Each row was made from one path, in order. Every step used is in the known rows, and no mark comes twice. Write each row's path.
In the rows, zero is written as 128.
Known rows:
ripoz, zunog, vuzos: [157 103 179 141 179 157 125 132 153 146 179 151 130  98 127  78  96 155
 125 124 108 149 139 146 106 117 104]
sune, sopi, mutor: [175 110 194 128 199 124 138 158 146 174 153 152 104 114 130 139 100 170
 155 140 125 147 148 142  97 135  93]
sune, sopi, vuzos: [156 109 169 138 197 111 136 144 150 159 156 147 114 116 127 138  98 179
 139 148 124 137 130 136  91 124  93]
sune, sopi, vuzos, zunog: [155 111 169 107 199 109 144 145 132 141 146 145 101 111 131 130  75 173
 142 143 127 136 128 144 101 111  88]
mutor, zunog: [160 110 120 114 166 121 146 142 162 150 148 173 127 104 121 131  94 166
 141 115 141 133 137 128  98 116  90]
zunog, vuzos, fedigug: [146 119 125  97 173 157 125 143 152 145 160 150 129 122 129 133  95 156
 135 134 115 150 130 132  97 131  92]
ripoz, zunog, mutor: [165 106 179 127 173 130 126 169 152 153 167 167 128  99 111  96 117 159
 101 104 104 143 145 151 108 111 104]
fusigug, ripoz: [146 105 105 108 165 126 130 142 157 153 161 160 122 103 121 131 125 184
 140 123  99 137 146 139 107 120  90]
mutor, fusigug, ripoz, zunog: [141 107 166 113 170 124 127 147 168 144 158 174 139 108 123 121 130 173
 152 125 121 115 153 128 110 102  99]
mutor, fusigug, ripoz: [143 108 121 105 165 120 132 150 163 159 150 172 128 105 122 139 136 180
 153 131 119 115 147 122 103 115  92]
nagab, zunog, vuzos: [163  97 149 152 168 161 116 150 145 144 167 153 121  99 133  86  50 185
 111 144 114 141 134 135  99 118  94]
vuzos, fedigug, zunog: [144 123 143  89 171 125 125 142 131 125 145 184 117 124 119 149  80 164
 116 148 120 137 136 144 102 105  75]
vuzos, sopi, mutor, zunog, fedigug: [173 104 173 117 158 117 110 182 152 179 126 131 116  92 127 200  94 145
 155  85 137 150 147 128 128 141  93]
sune, sopi, vuzos, fedigug, zunog, ripoz: [142 124 219 101 202 119 100 150 127 124 133 147 110 130 126 185  52 165
 124 169 141 134 131 127  91 109  80]
fedigug, zunog, ripoz: [158 107 167 128 173 128 115 137 122 133 152 168 106  94 115 134  68 168
 118 147 138 136 139 148  97 106  84]
vuzos, zunog: [158 108 105  99 173 125 154 137 132 139 156 173 105 102 124 113  78 168
 143 122 122 138 135 154 107 109  87]
sune, sopi, vuzos, fedigug, zunog: [141 126 202  97 198 113 114 148 131 130 139 160 113 137 125 167  73 174
 116 168 122 131 129 133  95 108  75]
sopi, sune: [150 105 165 134 170 130 140 129 163 154 161 171 110 139 119 110 101 187
 145 129 130 138 147 158 107 151  97]
fusigug, ripoz, zunog, fedigug: [145 104 170 126 174 129 113 134 162 132 157 144 135  95 120 149 108 172
 125 107  85 147 148 152 117 114 103]
nagab, zunog: [164  99 127 150 167 133 131 154 150 147 163 178 121 105 128 112  52 192
 127 142 124 131 139 142 101 117  90]
vuzos, sopi, sune: [150  97 144 135 159 135 120 155 151 170 158 142 105 126 121 131 111 178
 150 118 135 138 146 157 126 140  94]
fusigug, mutor, zunog, vuzos: [173 110 132 129 177 145 121 185 162 175 149 139 114  97 125 101  85 161
 112 100 138 141 141 119 105 120 100]
sopi, vuzos: [154 105 148 133 168 107 142 142 155 166 162 171 121 112 121 123 102 177
 148 129 127 138 131 137 106 142  94]
ripoz, zunog, vuzos, sopi: [157  95 154 140 168 161 103 158 140 162 176 121 125  87 129 101 105 146
 129 114 115 149 138 145 126 106 101]
mutor, fusigug: [157 111 127 125 168 118 147 147 156 164 155 184 123 105 121 130 117 168
 151 137 142 117 137 131  93 116  94]
fedigug, zunog: [157 109 148 124 168 122 127 136 125 136 157 179 106  99 115 112  89 177
 110 144 117 136 138 152 101 102  81]
fusigug, mutor, zunog, fedigug: [176 112 128 135 178 117 123 182 166 166 134 145 114  94 119 165  81 163
 113  89 134 142 141 133 106 121  99]
sune, sopi, mutor, fusigug: [172 116 212 126 197 119 138 167 152 180 142 164 110 116 131 152 112 165
 165 147 145 124 150 124  92 127  94]
zunog, vuzos, sopi: [159  97 114 132 163 158 109 161 136 174 165 120 114  85 128 118 111 153
 131 119 115 150 131 139 116 115  93]
sune, sopi: [162 111 134 135 199 130 141 140 146 151 158 150 111 106 125 133 101 170
 135 146 122 139 134 148  83 106  92]
sopi, mutor, zunog: [172 112 176 109 166 114 144 158 162 170 141 175 121 111 126 136  92 165
 162 105 145 140 151 122 109 144  94]
sune, sopi, mutor, zunog: [173 116 202 113 195 120 139 163 158 165 135 153 113 115 132 151  87 163
 154 125 140 140 149 122  95 127  92]

Write each row's path:
[147 125 132  81 169 152 127 147 162 139 144 152 138 124 131 138  84 148
 136 120 131 144 130 112  99 122  91]	mutor, zunog, vuzos, fedigug
[151 106 162 112 174 103 136 140 136 139 142 150 108 102 124 156  68 166
 135 113 116 147 126 150 111 130  95]	sopi, vuzos, zunog, fedigug
[157 107 177 126 170 150 111 132 123 139 160 154 109  94 121  87  87 168
  95 146 105 146 133 144 102 105  85]	fedigug, zunog, vuzos
[173 110 198 117 168 113 131 154 163 161 129 157 122 105 124 177  85 157
 147  95 130 151 147 129 108 147  98]	sopi, mutor, zunog, fedigug
[154  99 184 102 156 146  95 191 149 197 143 123 118  94 134 146 141 160
 167 113 117 132 156 106 129 136  96]	zunog, vuzos, sopi, mutor, fusigug, ripoz
[156 105 173 148 178 129 125 130 156 137 162 158 129  96 120 137  92 161
 125 113 108 150 140 159 107 117 104]	ripoz, zunog, fedigug
[144 104 148 116 171 130 126 135 162 138 167 162 134 103 122 108 119 177
 138 117  98 137 153 145 119 112  97]	fusigug, ripoz, zunog
[161 124 190  77 169 147 124 165 164 160 140 154 131 133 136 151  83 145
 155 111 137 151 144 106 108 148  93]	sopi, mutor, zunog, vuzos, fedigug
[153 124 167  77 168 129 112 176 127 134 141 176 117 118 108 142  96 161
  81 129 105 139 137 141 100 103  78]	vuzos, fedigug, zunog, mutor
[175 112 112 127 176 119 137 192 166 173 144 163 113 101 121 128  89 169
 128 100 150 132 145 127 102 117  96]	fusigug, mutor, zunog
[166  98 213 121 161 149  89 175 112 176 151 132  97  89 127 119  90 156
 120 126 113 153 147 136 128 124  83]	fedigug, zunog, vuzos, sopi, mutor
[165 103 228 117 158 142  91 184 117 184 141 141 101  92 128 127 107 153
 133 134 136 131 148 119 124 116  86]	fedigug, zunog, vuzos, sopi, mutor, fusigug
[157 113 206 105 193 118 123 169 158 173 137 151 114 118 132 160 128 178
 168 142 120 121 159 116 104 126  93]	sune, sopi, mutor, fusigug, ripoz
[154 114 252 113 199 123 119 165 164 163 146 154 125 118 133 140 125 171
 167 136 122 121 166 123 111 115 100]	sune, sopi, mutor, fusigug, ripoz, zunog
[141 108 183 122 171 123 110 141 168 138 148 156 139 100 121 154 124 169
 139 115 105 125 150 135 115 107 104]	mutor, fusigug, ripoz, zunog, fedigug
[150  98 180 121 156 155 107 155 159 164 148 117 115 120 129 116  99 165
 135 104 140 141 142 130 128 135  98]	mutor, zunog, vuzos, sopi, sune
[142  93 154 118 162 162  89 160 147 157 169 111 130  85 129 111 124 161
 129 107  94 145 148 136 136 106  99]	fusigug, ripoz, zunog, vuzos, sopi
[163 111 142 121 168 118 132 137 162 141 136 155 128  96 119 168  88 160
 127 103 127 144 134 135 102 119  95]	mutor, zunog, fedigug
[172 100 156 137 166 136 120 187 146 154 156 169 121  99 117 105  71 189
  91 124 107 134 140 140  97 113  93]	nagab, zunog, mutor
[151 105 244 110 171 146 107 160 165 168 157 154 134 109 133 101 127 167
 158 118 111 133 163 115 124 133 106]	sopi, mutor, fusigug, ripoz, zunog, vuzos
[148 129 187  75 165 122 113 185 134 142 133 187 122 122 109 151 111 158
  95 140 126 117 138 124  98  96  80]	vuzos, fedigug, zunog, mutor, fusigug
[145 124 161 102 201 115 132 152 155 149 146 151 124 140 131 176  88 166
 148 153 129 137 128 128  93 128  89]	sune, sopi, vuzos, fedigug
[140 106 190 116 170 151 108 145 164 147 162 150 140 100 128  94 128 167
 136 126 105 125 148 122 113 106 105]	mutor, fusigug, ripoz, zunog, vuzos
[152 105 161 107 175 110 137 146 132 140 149 158 107 102 127 139  55 166
 156 126 147 136 130 138 107 133  95]	sopi, vuzos, zunog, ripoz
[156 110 186 112 203 116 131 149 128 136 142 134  98 105 131 152  51 166
 152 143 146 136 129 138  95 116  93]	sune, sopi, vuzos, zunog, ripoz
[163 114 196 110 163 118 114 178 129 152 140 183 112  96 105 115 121 166
  87 135 122 117 140 133  99  91  85]	fedigug, zunog, mutor, fusigug
[163 110 194 122 171 125 128 178 159 159 158 178 136 101 112 105 130 155
 116 112 125 122 145 136 104 103 105]	ripoz, zunog, mutor, fusigug
[152 104 176 104 169 133 112 170 159 148 163 156 135  98 111 105 134 173
 104  98  83 140 154 144 116 107 102]	fusigug, ripoz, zunog, mutor
[151 109 149  94 160 122 121 182 159 165 146 163 129  99 111 132 156 177
 118 113 106 118 148 120 103 111  96]	zunog, mutor, fusigug, ripoz
[147  94 209 147 166 166  99 148 154 160 172 121 117 120 128  86 102 163
 133 112 123 146 148 156 136 132 107]	ripoz, zunog, vuzos, sopi, sune
[161 126 123  96 180 150 119 193 168 164 140 143 123 123 130 139  75 152
 121 105 142 141 139 111 107 124  95]	fusigug, mutor, zunog, vuzos, fedigug
[153 110 188 116 202 109 131 140 132 134 135 129 103 105 130 167  66 168
 128 132 114 145 124 151 102 115  93]	sune, sopi, vuzos, zunog, fedigug
[160 109 141 114 167 147 129 138 159 151 154 148 128  99 127 104  95 156
 127 112 127 143 133 121  95 120  95]	mutor, zunog, vuzos
[162 113 150  84 169 118 142 183 134 153 143 173 111  97 114 116 111 158
 123 113 128 121 137 134 103 100  93]	vuzos, zunog, mutor, fusigug
[147 123 162  94 176 133 110 145 128 121 142 172 115 116 119 169  58 161
 125 150 139 136 137 139  96 109  80]	vuzos, fedigug, zunog, ripoz
[166 109 134  88 170 124 140 169 128 147 152 163 106  96 113 109  94 162
 109 105 110 143 137 152 108 107  91]	vuzos, zunog, mutor
[174 115 226 113 196 146 121 159 154 165 141 129 115 110 138 128  88 158
 140 125 127 149 145 115  96 129  97]	sune, sopi, mutor, zunog, vuzos
[141 102 169 119 171 158 109 135 157 139 174 138 135  99 127  85 116 171
 125 118  88 146 148 138 117 112 103]	fusigug, ripoz, zunog, vuzos
[164 101 167 134 166 154  98 201 163 187 142 109 101 119 127 114  89 168
 121  88 149 139 150 128 131 138 101]	fusigug, mutor, zunog, vuzos, sopi, sune
